Each row comes from the steps of one path. Every step used is in the known rows, and no mark comes twice. Write the path behind each row, first mark first.
(in the rows, 128 means zero)
Known rows:
nopanad, leki, kika, losok: [135 103  89  77 131 129 134 138 120 140  85 131 119 141 151 138 106 116
 127 140 170 130 127 121 124 171  57 152 129 110 127 144 133 134]
dudat, vemetu, gesi, kika, leki, nopanad: [142 138  90  83 106 129 116 124 131 178  93 120 122  98 112  95  99 114
 118 126 148 176 125 233 111 123  88 119 114 164 135 123 133 138]
lomo, gesi, vemetu: [170 177 115 141 106 157 113 106 138 142 113 119 142 130 129 202 121 126
 125 148 150 128 118  70 122 121  95 149 117 139 119 146  96 146]
vemetu, losok, kika, leki, nopanad: [139 111 109  68 156 120 140 147 122 151  93 138  97 133 150  75 100 144
 114 128 123 151 170 165 115 126 125 141 106 136 129 152 147 146]
luva, vemetu, gesi, kika, leki: [132 161  87 106  99 109 129 107 141 165 126 165 130 116 161 108  98 108
 115 127 164 182 160 215 110  99 137 138 101 142 137 119 140 124]
leki, nopanad: [142 134 128  97 137 139 116 140 123 151  95 123 129 110  95 110 124 123
 119 127 121 124 117 127 135 166 166 102 136 136 123 126 132 139]
leki, kika, losok, vemetu, gesi, lomo: [199 204  61  85 108 124 119 119  89 150  92 124 123 138 136 116 101 156
 129 136 158 147  79 138 116 163  67 181 127 118 137 145  98 139]
losok, lomo, gesi, vemetu, luva, ditik: [174 199 146 112  96 118 112  95 121 137  96  72 139 180 149 130 161  96
 124 129 164 163 179  56 109  91  46 167 115 134 117 137 142 157]
vemetu, losok, lomo, gesi, kika, leki: [203 127  99  94  85 170 147 118 124 105 112 156  93 178 172 170 141 144
 129 119 169 159 184 118 148  94  85 152 106 141 121 129 150 149]
vemetu, gesi: [130 170 115 130 114  99 123 119 139 128 129 129 124 123 136 101 121 137
 132 135 134 146 102 149 125 111 119 143 124 128 129 132 123 134]
dudat, vemetu, gesi, lomo, losok, kika: [165 172 103  96 138 134 104 118  89 113  89 102 113  78 125 155 121 155
 146 110 163 172 140 186 109 110  43 159 121 141 133 168 128 122]
kika, losok, vemetu: [131 172 104 121 112 178 119 121 105 160 114 133 144 112 167 146  95 173
 121 138 136 119 106 138 111 154 122 135 119 119 132 158 104 131]
losok, kika, leki, nopanad: [124 100  99  76 155 107 136 142 123 149  86 109 110  96 127  89  96 102
 118 119 129 152 171 180 128 125 106 109 119 145 126 131 151 142]
leki, kika, gesi, lomo, losok: [229 158  91  75 132 193 120 122  95 128  56 142 130 147  93 166 154 127
 141 130 175 159 119  55 146 153  75 153 138 121 132 146 121 150]
leki, kika, losok: [162 131  92  94 128 160 118 136 126 133  83 126 131 147 134 132 133 141
 126 140 145 118 116 116 113 164  72 143 134 116 142 149 122 142]
nopanad, leki, kika, losok, lomo, gesi: [190 122  83  69 107 168 129 123 107  98  72 112 100 138 155 181 134 119
 136 124 204 133 150  77 169 157   4 150 132 118 111 148 148 153]
leki, kika, losok, vemetu, gesi: [162 204  55 105 111 143 115 123 118 152  89 118 130 130 139 106  89 159
 122 151 154 141  75 143 103 155  49 163 122 115 141 160  89 145]
gesi, vemetu, losok: [160 161 132 129 115 123 127 125 131 162 134 144 128 174 151 139 117 169
 117 157 120 133 120  95  93 124 121 181 103 128 134 155 106 138]
dudat, vemetu, losok, kika, gesi: [146 140 100 110 124 201 104 113 116 114 127 137 106 145 159 128 141 168
 139 127 154 159 172 106  90 116  15 175 108 144 138 175 110 130]
losok, kika: [130 114  98 125 139 117 126 133 124 106 122 103 110 114 132 123 124 115
 134 118 132 135 171 129 110 115  83 136 126 135 128 137 127 124]
nopanad, leki, kika: [138  90  91  91 145  89 146 143 125 134 107 117 110 140 105 129 106  75
 127 136 164 141 133 118 134 148  49 152 130 116 123 125 135 126]
lomo, losok, kika, gesi, vemetu, luva: [174 203 100 107 119 140 112 112 126 154  61 111 148 142 149 145 136 139
 129 155 162 179 164  47  78 104  44 165 111 133 135 165 102 145]
leki, kika, losok, lomo: [193 126  83  83 112 160 120 139 105 111  91 108 109 149 139 129 153 145
 130 121 151 125 140 123 145 158  38 143 138 123 134 140 145 147]
luva, vemetu, losok, lomo, gesi, kika: [224 172 108 105  84 212 110 108 117 111 121 169 108 164 156 184 161 147
 126 112 182 144 198  87 130 129 130 156 112 142 123 142 137 127]
leki, kika: [162 118  93 109 144 124 128 138 131 127 107 109 125 149  89 117 132 102
 127 134 141 129 121 114 122 142  65 141 134 126 135 127 122 135]
lomo, losok: [139 149 133 119 141 167 124 131 123 132  83 133 139 111 127 159 122 152
 128 135 142 132 121 124 126 127 136 114 124 117 130 158 129 132]
kika, losok, vemetu, luva: [129 196 115 111 114 128 124 120 106 173 105 131 158 151 172  86 110 167
 117 143 139 136 114 119  88 141 108 145 120 116 135 141 109 128]
dudat, vemetu, gesi: [113 168 117 129 116 123 106 113 131 131 136 111 127 103 129 106 119 148
 133 129 142 150  99 187 112 112  57 144 123 142 135 145 116 126]
luva, vemetu, losok: [137 164 144 117 133 154 116 120 123 153 139 180 134 155 156 109 128 165
 115 132 139 132 152 134 106 138 171 158 102 120 136 153 132 119]
losok, lomo, gesi: [181 147 114 120 102 171 121 113 113  88 115 112 111 126 131 170 156 130
 139 112 163 128 154  85 172 114  77 127 133 137 113 133 140 144]
gesi, vemetu: [144 151 121 138 114 110 124 122 133 164 130 113 138 131 128 154 112 127
 120 148 124 133 120 114 110 122 115 153 117 137 131 136 105 136]
kika, gesi: [149 150 117 123 108 179 118 111 129 127 120 145 131 137 141 128 143 133
 134 134 143 145 130  81 134 132  99 134 127 133 130 135 116 141]
luva, vemetu: [121 151 133 121 133 147 112 118 122 153 137 152 142 112 134 126 125 123
 119 119 146 133 154 147 121 132 162 131 116 130 134 136 135 115]
lomo, losok, vemetu, gesi: [140 214  98 129 129 147 121 115 119 150  91 119 142  95 134 140  82 171
 124 145 153 153  79 147 117 116 114 131 111 118 131 169  97 136]
lomo, gesi, kika, leki, nopanad: [173 128  93  84 110 179 128 123 133 152  66 143 124 122 110 163 115  96
 118 125 157 149 151 126 141 141 140 102 123 153 118 117 133 150]
luva, vemetu, losok, kika: [133 150 113 112 147 143 113 124 122 134 136 158 114 142 164 111 122 152
 122 122 144 139 195 135  85 123 124 166 100 128 137 165 132 112]

Write each row's path:
[149 177 135 125 112  63 129 122 131 179 121 115 154 165 135 102 129 120
 117 154 128 154 129  93  86 112  98 168 117 131 133 120 114 130]  gesi, vemetu, luva
[214 138  92 117  80 182 122 116 118  85 109 115 105 138 125 207 160 110
 139 106 167 139 174  79 151 122  84 125 134 150 114 117 134 139]  losok, lomo, gesi, kika
[149 155  96 108 132 203 113 119 120 108  66 126 124 105 142 168 135 149
 141 129 163 156 164  80 119 119  78 126 119 130 129 172 117 143]  lomo, losok, kika, gesi
[106 158 160 111 133  93 124 114 129 143 108 103 147 178 143  52 149  98
 122 128 134 157 163 109  84 114 118 148 122 118 133 126 152 133]  vemetu, luva, ditik
[163 185  81  91 125 123 126 132 109 174  81 114 153 171 135  75 116 144
 117 149 153 140 109 100  82 160  48 165 126 113 144 139 103 133]  leki, kika, losok, vemetu, luva
[123 115 125  80 143 121 138 139 124 171  95 131 128 106 118  92 101 114
 113 130 122 144 131 185 148 136 154 103 120 139 126 122 150 148]  kika, leki, nopanad
[180 202 129  99 137 111 138 123  76 165  85 130 156 141 122 118 115 148
 125 130 150 163 115 111 111 131 127 151 124 117 130 136 121 119]  gesi, lomo, losok, vemetu, luva
[134  95  97 109 110 117 149 129 138 145 118 146 122 142 143 139 112  99
 120 126 139 159 160 172 119 106 125 125 116 142 133 107 141 129]  gesi, kika, leki
[157 164 121 111 114 106 111 109 100 131 141 120 120 108 121 115 131 140
 138 114 143 161 103 187 127 123  67 163 124 145 131 130 128 122]  dudat, vemetu, gesi, lomo
[150 203 150  90 139 122 127 110  77 167  73 105 156 154 136 103 121 123
 122 120 154 171 143 106  87 127 137 154 120 108 129 152 138 130]  gesi, lomo, losok, vemetu, luva, ditik
[190 169 129  96 119 196 120 109  93 129  77 157 132 128 131 178 149 154
 140 124 159 159 122  79 152 142 130 135 130 125 126 151 130 142]  kika, gesi, lomo, losok
[143 203 125 114 139 130 131 126 108 166  84 121 165 134 130 111 106 157
 119 144 149 154 114 112  98 118 110 130 118 114 132 151 112 125]  lomo, losok, vemetu, luva
[139 172  53  87 115 111 133 123 114 156  91 119 119 123 157 116  65 135
 121 150 182 153  87 146 114 161  32 171 117 110 127 154 101 137]  nopanad, leki, kika, losok, vemetu, gesi
[105  93  91 102 146  95 145 132 128 122 119 119 110 111 157 113 100 108
 127 121 136 156 179 182 120  87  76 135 111 135 133 136 145 131]  losok, kika, leki
[208 127  87  71  92 175 131 122 114 133  73 120 105 122 116 161 135  99
 123 108 166 155 175 136 172 132 106 100 126 160 113 111 154 156]  losok, lomo, gesi, kika, leki, nopanad
[177 190  69 123  80 232 111 105 117 143  85 144 140 127 161 222 109 156
 127 134 169 124 128  85 102 158 116 135 120 135 122 149  86 133]  lomo, gesi, kika, losok, vemetu
[156  99 102  81 120 132 138 140 128 167  86 138 121 122 112 115 107  96
 113 124 134 152 151 171 127 146 167 101 124 152 129 106 143 138]  gesi, kika, leki, nopanad
[167 212 134  97 132 136 107 106 101 152  94 161 139  97 136 142 118 156
 126 120 166 166 123 169 133 126 174 146 115 121 133 155 140 124]  luva, vemetu, gesi, lomo, losok
[140 187  68 107 107 140 142 116 126 167  79 138 136 104 150 150  65 141
 118 143 162 184 112 199 110  94 114 130  99 129 135 150 109 137]  lomo, losok, vemetu, gesi, kika, leki
[148 183  91 125  95 127 106 107 137 149 126 157 128 120 137 130 121 118
 122 125 158 161 152 162  99 128 152 142 115 140 134 123 121 114]  luva, vemetu, gesi, kika
[156 135 122 102  99 163 121 129 104 115 112 122 115 127 175 141 147 170
 132 114 140 124 146 141 151 141  99 127 129 125 126 144 153 142]  kika, losok, lomo
[114 126 109  94 152 122 135 124 124 149 135 173 113 138 190  96 100 142
 115 123 149 161 205 187  99  93 118 161  87 127 140 162 152 123]  luva, vemetu, losok, kika, leki
[172 146 142 101 138 144 129 128  93 130  86 139 131 118 120 170 133 148
 134 119 142 140 123 122 143 139 147 132 132 119 127 145 142 128]  gesi, lomo, losok
[189 125  94  98  75 173 120 129 109 112 104 127 107 139 169 174 154 150
 133 111 147 135 170 128 131 148 105 126 133 138 129 125 144 133]  gesi, kika, losok, lomo
[173 131 133 106 110 134 136 134 112 105 140 133  98 172 159 112 149 175
 129 118 130 135 153 121 143 121 105 152 121 124 127 141 149 135]  vemetu, losok, lomo
[133 185 108 101  93 150 116 106 111 175  82 115 154 182 177 102 124 123
 114 130 151 158 163 108  46 148 120 152 117 120 136 141 121 129]  gesi, kika, losok, vemetu, luva, ditik
[158 127  99 115  92 177 119 126 127 133  97 151 126 138 162 176 136 149
 128 129 139 128 144 123 102 162 143 128 128 131 135 131 123 128]  gesi, kika, losok
[191 113  82  65 120 120 144 119  94 127 102 140 106 158 111 140 132  81
 139 125 183 166 140  70 154 158  43 175 137 124 118 116 132 136]  nopanad, leki, kika, gesi, lomo
[128 192  88 139 112 111 125 113 121 145 132 114 129 109 135 108  86 147
 126 140 139 148  87 159 116 118 102 146 117 129 129 140  95 131]  losok, vemetu, gesi
[186 115  87  96  83 163 142 114 120 103 107 128 103 139 148 181 138 101
 133 111 173 160 186 135 165  92  70 126 120 150 116 114 152 146]  losok, lomo, gesi, kika, leki
[147 125 111 117 141 126 129 137 127 105 125 134  98 152 158 116 127 159
 132 127 127 133 171 110  94 115  97 167 111 128 132 155 126 125]  vemetu, losok, kika
[155 152  93  79 141  87 144 122 105 119  79 127 105  94 160 129  98 134
 136 120 155 187 150 195 134  80  89 152 110 126 130 152 150 138]  vemetu, gesi, lomo, losok, kika, leki
[181 162 118 106  89 206 111 110 111  97  93 125 118 125 176 186 156 170
 139 117 163 118 146  91 167 133  78 129 129 128 117 152 142 154]  kika, losok, lomo, gesi
[136 181 116 121 127  92 136 122 110 164 126 120 154 151 130  79 109 130
 121 139 135 149 122 114  96 121 103 149 121 126 131 119 108 119]  losok, vemetu, luva
[165 183 130 106 126 141 108 111  96 132  95 124 132  90 121 153 126 164
 139 120 157 164  97 185 125 123  78 150 122 133 133 158 130 126]  dudat, vemetu, gesi, lomo, losok
[139 176 112 129 140 176 127 126 109 152  91 121 147  99 126 165  91 156
 121 137 146 136 104 132 117 134 130 118 118 117 129 167 102 129]  lomo, losok, vemetu
[160 192 123 107 115  95 113 104 105 146 139 157 129 114 136 112 125 127
 127 114 151 158 131 172 131 124 157 163 121 130 131 126 139 120]  luva, vemetu, gesi, lomo
[171 154 138 103 119 152 119 122 110 133 147 161 112 152 163 108 144 167
 119 112 148 139 178 138 137 124 132 155 107 126 132 150 155 125]  luva, vemetu, losok, lomo
